What can hang from each mark
Z_127: Z_971
Z_556: Z_971
Z_780: Z_971
Z_300: Z_44 Z_780
Z_954: Z_308 Z_379
Z_971: Z_127 Z_308 Z_379 Z_556 Z_780
Z_379: Z_954 Z_971
Z_308: Z_954 Z_971
Z_451: Z_971

Every row comes from one small tree of marks. The marks that hang from a mark follow it in brackets, in the order of their numbers. Every link used is in the known rows. Which tree was each row made from?
Known rows
Z_780{Z_971{Z_127 Z_379{Z_954} Z_556}}: [-2.94, -1.12, -2.24, -1.37, +0.96, -1.76, -0.43, -1.51, -1.97, -1.01, -1.98, +2.22, +0.59, -1.96, -1.07, -0.21, -2.60, +2.36, -1.46, -0.37, +1.39, -1.79]
Z_556{Z_971{Z_308 Z_379 Z_780}}: [-1.34, -2.55, -3.84, -1.75, +0.61, -1.39, -1.07, +0.36, -1.29, -2.28, -2.49, -1.08, -1.94, -1.24, -0.28, +1.05, -2.06, +0.08, -3.23, -2.59, +1.09, -0.13]
Z_954{Z_308 Z_379}: [+0.77, -0.63, -2.42, -0.15, +2.26, +0.98, -0.70, -2.28, -1.89, +2.23, -4.83, +2.67, -1.77, +0.57, -0.68, +1.74, -0.95, +1.52, +1.02, -1.24, +2.14, -0.41]
Z_451{Z_971{Z_127}}: [-1.08, +0.68, -1.02, -0.69, +0.42, -2.11, -0.14, -1.78, -0.60, -0.45, -0.57, +3.01, -0.56, +1.68, -0.28, -1.38, -0.99, +0.70, -1.83, -0.83, +3.20, -0.29]
Z_300{Z_44 Z_780{Z_971{Z_127 Z_308{Z_954} Z_379 Z_556}}}: [-2.07, -0.52, -1.70, +0.28, -0.87, -0.92, +1.68, -3.11, -3.23, +0.05, +1.69, +0.76, +0.50, -0.63, +1.64, +1.84, -2.74, +3.96, -5.32, -0.21, +2.99, -2.00]
Z_780{Z_971}: [-2.40, -0.78, -0.82, -2.22, -1.83, -0.91, -0.44, -2.31, -1.45, +0.73, -1.13, -0.20, -0.45, -1.11, +1.68, -0.57, -2.05, -0.04, -1.42, +1.74, +0.90, +0.24]
Z_971{Z_127 Z_308 Z_379}: [-0.10, -1.76, -3.17, +1.16, +2.98, -0.36, +0.39, +0.45, -0.44, -2.14, -2.62, +0.72, +1.10, +1.08, -1.34, +2.64, -3.06, +2.72, -1.78, -3.63, +3.60, -0.62]
Z_300{Z_44 Z_780{Z_971{Z_556}}}: [-2.82, -0.06, -0.98, -1.00, -2.81, -0.79, +1.71, -3.97, -3.00, +1.01, +2.62, -0.23, -0.50, -0.91, +2.57, +0.25, -2.12, +2.17, -5.23, +1.93, +1.78, -1.35]
Z_780{Z_971{Z_127}}: [-2.50, -0.79, -0.94, -1.58, -0.87, -1.57, +0.23, -2.25, -1.21, -0.13, -1.40, +0.92, -0.05, -0.72, +0.23, -0.63, -1.47, +0.97, -1.29, +1.03, +1.19, -0.01]
Z_971{Z_127 Z_308{Z_954} Z_379 Z_556 Z_780}: [-1.94, -2.40, -2.59, +1.64, +4.92, -2.12, -1.23, +1.32, -1.49, -3.87, -2.59, +3.57, +2.22, -2.12, -2.66, +1.20, -1.16, +4.41, -4.22, -5.97, +2.29, -2.70]
Z_954{Z_308{Z_971} Z_379}: [+0.87, +0.68, -3.43, -0.18, +2.77, -0.21, -1.10, -1.77, -1.78, +2.10, -4.58, +3.14, -1.89, +1.03, -0.51, +1.38, -0.03, +1.13, +1.74, -0.77, +3.26, -0.73]
Z_308{Z_971{Z_379 Z_556 Z_780}}: [-2.15, +0.42, -3.32, -0.83, +1.98, -2.48, -1.71, +0.33, -1.13, -2.06, -1.05, +1.69, +0.30, -1.04, +0.14, -1.20, +0.22, +0.34, -2.24, -0.89, +2.36, -1.35]
Z_379{Z_971{Z_127 Z_308 Z_556 Z_780}}: [-2.57, -0.47, -3.58, -0.21, +2.07, -3.75, +0.15, +1.23, -0.25, -2.00, -1.43, +2.28, -0.88, -0.77, -1.84, -1.12, +0.65, +2.22, -2.79, -2.44, +2.01, -2.68]
Z_780{Z_971{Z_379}}: [-1.96, -1.12, -1.44, -2.20, -1.11, -0.33, -0.67, -1.95, -1.89, +0.15, -1.77, -0.26, +0.14, -1.07, +1.93, +0.24, -2.98, +0.47, -1.59, +1.20, +1.28, +0.33]
Z_379{Z_954{Z_308} Z_971{Z_127 Z_556 Z_780}}: [-1.15, -0.32, -4.70, -0.23, +3.86, -3.39, +0.67, +0.62, -1.48, -0.06, -3.39, +5.29, -2.66, -0.54, -2.68, -1.06, +1.23, +2.43, -0.82, -1.79, +1.38, -3.91]
Z_451{Z_971{Z_127 Z_308 Z_556 Z_780}}: [-2.37, -0.98, -1.20, -0.50, +1.79, -3.38, -0.76, -0.30, -0.71, -2.21, -0.52, +3.78, +0.35, -0.57, -1.32, -1.48, -1.48, +2.07, -4.35, -3.98, +2.86, -1.73]
Z_300{Z_780{Z_971}}: [-2.14, -0.23, -0.76, -1.17, -1.82, -0.74, +0.44, -2.92, -2.11, +1.29, +0.55, -0.81, -0.30, -0.11, +2.64, +0.16, -2.37, +0.48, -3.16, +1.76, +1.56, -0.28]
Z_780{Z_971{Z_379 Z_556}}: [-3.30, -0.98, -1.53, -2.20, -0.80, -0.97, -1.31, -1.72, -1.90, -0.42, -1.33, +0.32, +0.77, -2.46, +0.73, -0.39, -3.05, +1.21, -1.89, +0.31, +1.13, -0.89]
Z_954{Z_308 Z_379{Z_971{Z_780}}}: [+0.57, -0.37, -3.44, -0.69, +2.61, -0.55, -0.40, -1.27, -2.05, +1.91, -5.07, +3.49, -2.83, +0.39, -0.45, +0.68, +0.56, +1.63, +0.29, -1.06, +1.93, -1.08]
Z_780{Z_971{Z_127 Z_308}}: [-2.13, -1.56, -1.38, -1.09, -0.34, -1.65, +0.25, -1.39, -0.93, -0.40, -1.62, +0.46, +0.23, -0.76, +0.12, +0.56, -2.63, +1.57, -1.76, -0.59, +1.93, -0.37]
Z_780{Z_971{Z_308 Z_379 Z_556}}: [-2.94, -1.77, -1.95, -1.69, -0.24, -1.05, -1.26, -0.86, -1.69, -0.68, -1.52, -0.12, +1.09, -2.46, +0.63, +0.82, -4.23, +1.81, -2.37, -1.29, +1.85, -1.26]
Z_127{Z_971{Z_780}}: [-0.08, -0.77, -1.95, -2.34, +1.20, -1.02, +0.20, -0.45, -1.43, +1.15, -1.85, +0.65, -0.34, -0.02, +2.00, +0.51, -0.71, -0.63, -2.90, +0.89, +2.43, +0.30]

Write each row's tree
[-1.81, +0.29, -4.07, -0.09, +3.72, -3.28, -0.82, +0.50, -1.18, -2.63, -1.70, +3.59, +0.14, -0.56, -1.70, -1.03, +0.69, +1.51, -1.80, -1.63, +2.68, -2.23] => Z_308{Z_971{Z_127 Z_379{Z_954} Z_556 Z_780}}
[-0.56, +0.89, -3.55, +0.05, +0.78, -1.94, -0.41, +0.63, -0.53, +0.79, -1.62, +0.85, -1.75, +1.10, +0.51, +0.63, -0.11, +0.81, -0.50, -0.24, +3.07, -1.73] => Z_379{Z_971{Z_308{Z_954}}}
[-0.77, +1.11, -2.32, +0.37, +2.20, -1.40, -1.84, -1.04, -2.04, +0.75, -2.74, +3.46, -1.29, -0.22, -0.54, +0.04, +1.60, +1.65, -0.46, -0.18, +2.07, -1.78] => Z_308{Z_954{Z_379{Z_971{Z_556 Z_780}}}}
[-2.76, -1.93, -2.06, -0.90, +2.00, -1.03, -1.53, +0.05, -1.65, -2.78, -1.52, +1.48, +1.00, -2.63, -0.38, -0.92, -1.21, +1.46, -4.27, -2.45, +0.46, -1.28] => Z_971{Z_379 Z_556 Z_780}
[+0.01, +0.14, -3.78, -0.12, +2.55, -1.00, -0.37, -0.63, -1.45, +1.50, -2.84, +3.05, -1.98, +0.33, -0.82, +0.54, -0.86, +0.59, +0.80, -0.51, +2.29, -2.26] => Z_379{Z_954{Z_308{Z_971{Z_556}}}}
[+0.78, -0.05, -2.51, -0.94, +1.74, -0.58, -0.30, +0.08, -1.26, +2.19, -2.12, +0.43, +0.12, +0.81, +1.60, +2.72, -2.07, +0.38, -1.26, -0.13, +4.31, -0.59] => Z_127{Z_971{Z_308{Z_954}}}
[-1.59, -0.72, -4.83, +0.03, +3.59, -4.02, +0.58, +1.53, -0.86, -1.37, -2.23, +3.95, -2.11, -0.55, -2.55, -0.60, +0.35, +2.49, -2.13, -2.39, +2.08, -3.94] => Z_379{Z_954 Z_971{Z_127 Z_308 Z_556 Z_780}}
[+1.07, +0.01, -2.72, -0.92, +2.21, -0.49, -0.51, -0.23, -1.53, +2.36, -2.78, +0.94, -0.12, +0.84, +1.26, +3.03, -1.97, +0.72, -0.97, -0.22, +4.51, -0.58] => Z_127{Z_971{Z_308{Z_954{Z_379}}}}
[-0.10, +1.01, -2.26, +0.41, +2.04, -1.09, -1.54, -1.18, -2.01, +1.04, -2.95, +3.17, -1.62, +0.46, +0.07, +0.38, +1.69, +1.27, -0.30, +0.22, +2.16, -1.18] => Z_308{Z_954{Z_379{Z_971{Z_780}}}}
[+0.20, -0.56, -2.12, +1.08, +1.95, -0.13, -1.25, -0.48, -1.14, +0.64, -2.56, +1.18, -0.47, +0.51, -0.06, +2.46, -1.55, +1.60, -0.81, -2.07, +3.16, -0.94] => Z_971{Z_308{Z_954{Z_379}}}
[+0.62, -0.06, -3.30, +0.09, +3.82, -1.05, -0.62, -1.48, -1.81, +0.84, -4.89, +4.37, -1.65, +0.66, -1.38, +0.84, +0.96, +1.81, +0.63, -1.76, +2.79, -0.82] => Z_954{Z_308{Z_971{Z_127 Z_780}} Z_379}
[-2.15, -0.26, -1.44, +0.27, -0.88, -1.22, +1.63, -3.61, -3.19, +0.63, +1.49, +1.31, -0.15, -0.61, +1.13, +1.57, -1.99, +3.96, -4.92, +0.06, +2.86, -2.10] => Z_300{Z_44 Z_780{Z_971{Z_127 Z_308{Z_954{Z_379}} Z_556}}}
[+0.73, -1.12, -3.44, -0.16, +2.46, +0.87, -0.21, -0.68, -1.86, +0.59, -3.47, +1.58, -0.96, +0.70, +0.27, +1.86, -2.63, +0.97, -0.26, -0.95, +2.16, -0.85] => Z_971{Z_379{Z_954{Z_308}}}
[-1.30, -1.69, -3.37, -0.50, +1.84, -2.53, -0.89, -0.17, -1.27, -2.07, -3.00, +1.39, -2.18, -0.87, -2.30, +0.78, +0.22, +1.39, -2.28, -2.94, +1.43, -0.94] => Z_556{Z_971{Z_127 Z_308{Z_954{Z_379}} Z_780}}
[+1.22, -2.01, -3.59, -1.67, +3.24, -0.69, +0.22, +0.88, -1.96, +0.62, -3.13, +0.97, -0.07, +0.14, +1.77, +2.80, -2.97, +0.61, -3.22, -1.29, +3.59, -0.60] => Z_127{Z_971{Z_308 Z_379{Z_954} Z_780}}
[-0.25, -0.87, -4.73, +0.06, +3.28, -3.38, +1.25, +1.27, -0.85, -0.78, -2.71, +3.38, -2.77, +0.85, -1.34, +0.05, +0.38, +1.70, -1.85, -1.56, +2.30, -2.73] => Z_379{Z_954 Z_971{Z_127 Z_308 Z_780}}
[-0.34, +0.03, -3.36, +0.09, +3.98, -1.48, -1.05, -1.31, -1.82, +0.41, -4.59, +4.74, -1.15, -0.29, -2.19, +0.37, +0.91, +2.35, +0.40, -2.36, +2.64, -1.67] => Z_954{Z_308{Z_971{Z_127 Z_556 Z_780}} Z_379}
[-2.49, -0.45, -3.48, -0.88, +1.09, -3.11, -0.51, +1.20, -0.50, -1.09, -1.15, +1.22, -1.28, -1.12, -0.39, -1.03, +0.04, +1.15, -2.90, -1.70, +1.75, -2.43] => Z_379{Z_971{Z_308 Z_556 Z_780}}
[-1.20, -1.66, -3.25, -1.17, +0.89, -1.92, -1.58, -0.22, -1.51, -1.21, -2.75, +0.27, -2.58, -1.25, -0.85, +0.87, -0.38, +0.33, -2.41, -2.21, +1.08, -0.67] => Z_556{Z_971{Z_308{Z_954{Z_379}} Z_780}}
[-1.12, +0.43, -3.63, -0.48, +1.70, -1.47, -1.03, -0.62, -1.09, +0.43, -2.84, +1.92, -1.79, +0.06, -1.22, +0.56, -0.43, +1.72, -0.31, -0.86, +2.87, -1.86] => Z_954{Z_379{Z_971{Z_308 Z_556}}}
[-0.86, -0.70, -2.02, -0.30, -0.90, -0.22, +2.67, -3.82, -3.51, +1.14, +0.71, +1.07, -0.79, +0.45, +2.17, +1.74, -2.55, +3.10, -4.40, +1.08, +2.44, -1.21] => Z_300{Z_44 Z_780{Z_971{Z_127 Z_379{Z_954{Z_308}}}}}
[-0.09, -0.36, -3.64, -0.25, +2.80, -1.30, -0.37, -0.45, -1.61, +1.06, -2.93, +3.34, -2.02, -0.06, -0.69, +0.19, -0.48, +0.61, -0.02, -0.83, +1.82, -2.17] => Z_379{Z_954{Z_308{Z_971{Z_556 Z_780}}}}
[+0.66, +0.11, -3.77, +0.21, +2.88, -1.03, +0.27, -0.73, -1.31, +1.38, -3.19, +3.31, -2.08, +1.23, -0.94, +0.82, -0.52, +0.74, +1.04, -0.47, +2.52, -1.80] => Z_379{Z_954{Z_308{Z_971{Z_127}}}}
[-0.04, +1.49, -2.50, +0.86, +2.27, -1.13, -1.21, -1.32, -1.68, +1.11, -3.02, +3.40, -1.41, +1.02, -0.81, +0.66, +1.53, +1.78, +0.57, +0.23, +2.77, -1.41] => Z_308{Z_954{Z_379{Z_971{Z_127}}}}
[-1.36, -0.86, -2.14, -0.67, +3.18, -2.60, -0.69, -0.71, -1.93, -1.72, -2.00, +5.38, -0.05, -0.38, -1.42, -1.29, -1.51, +2.42, -3.33, -3.45, +2.53, -2.06] => Z_451{Z_971{Z_127 Z_379{Z_954{Z_308}} Z_556 Z_780}}
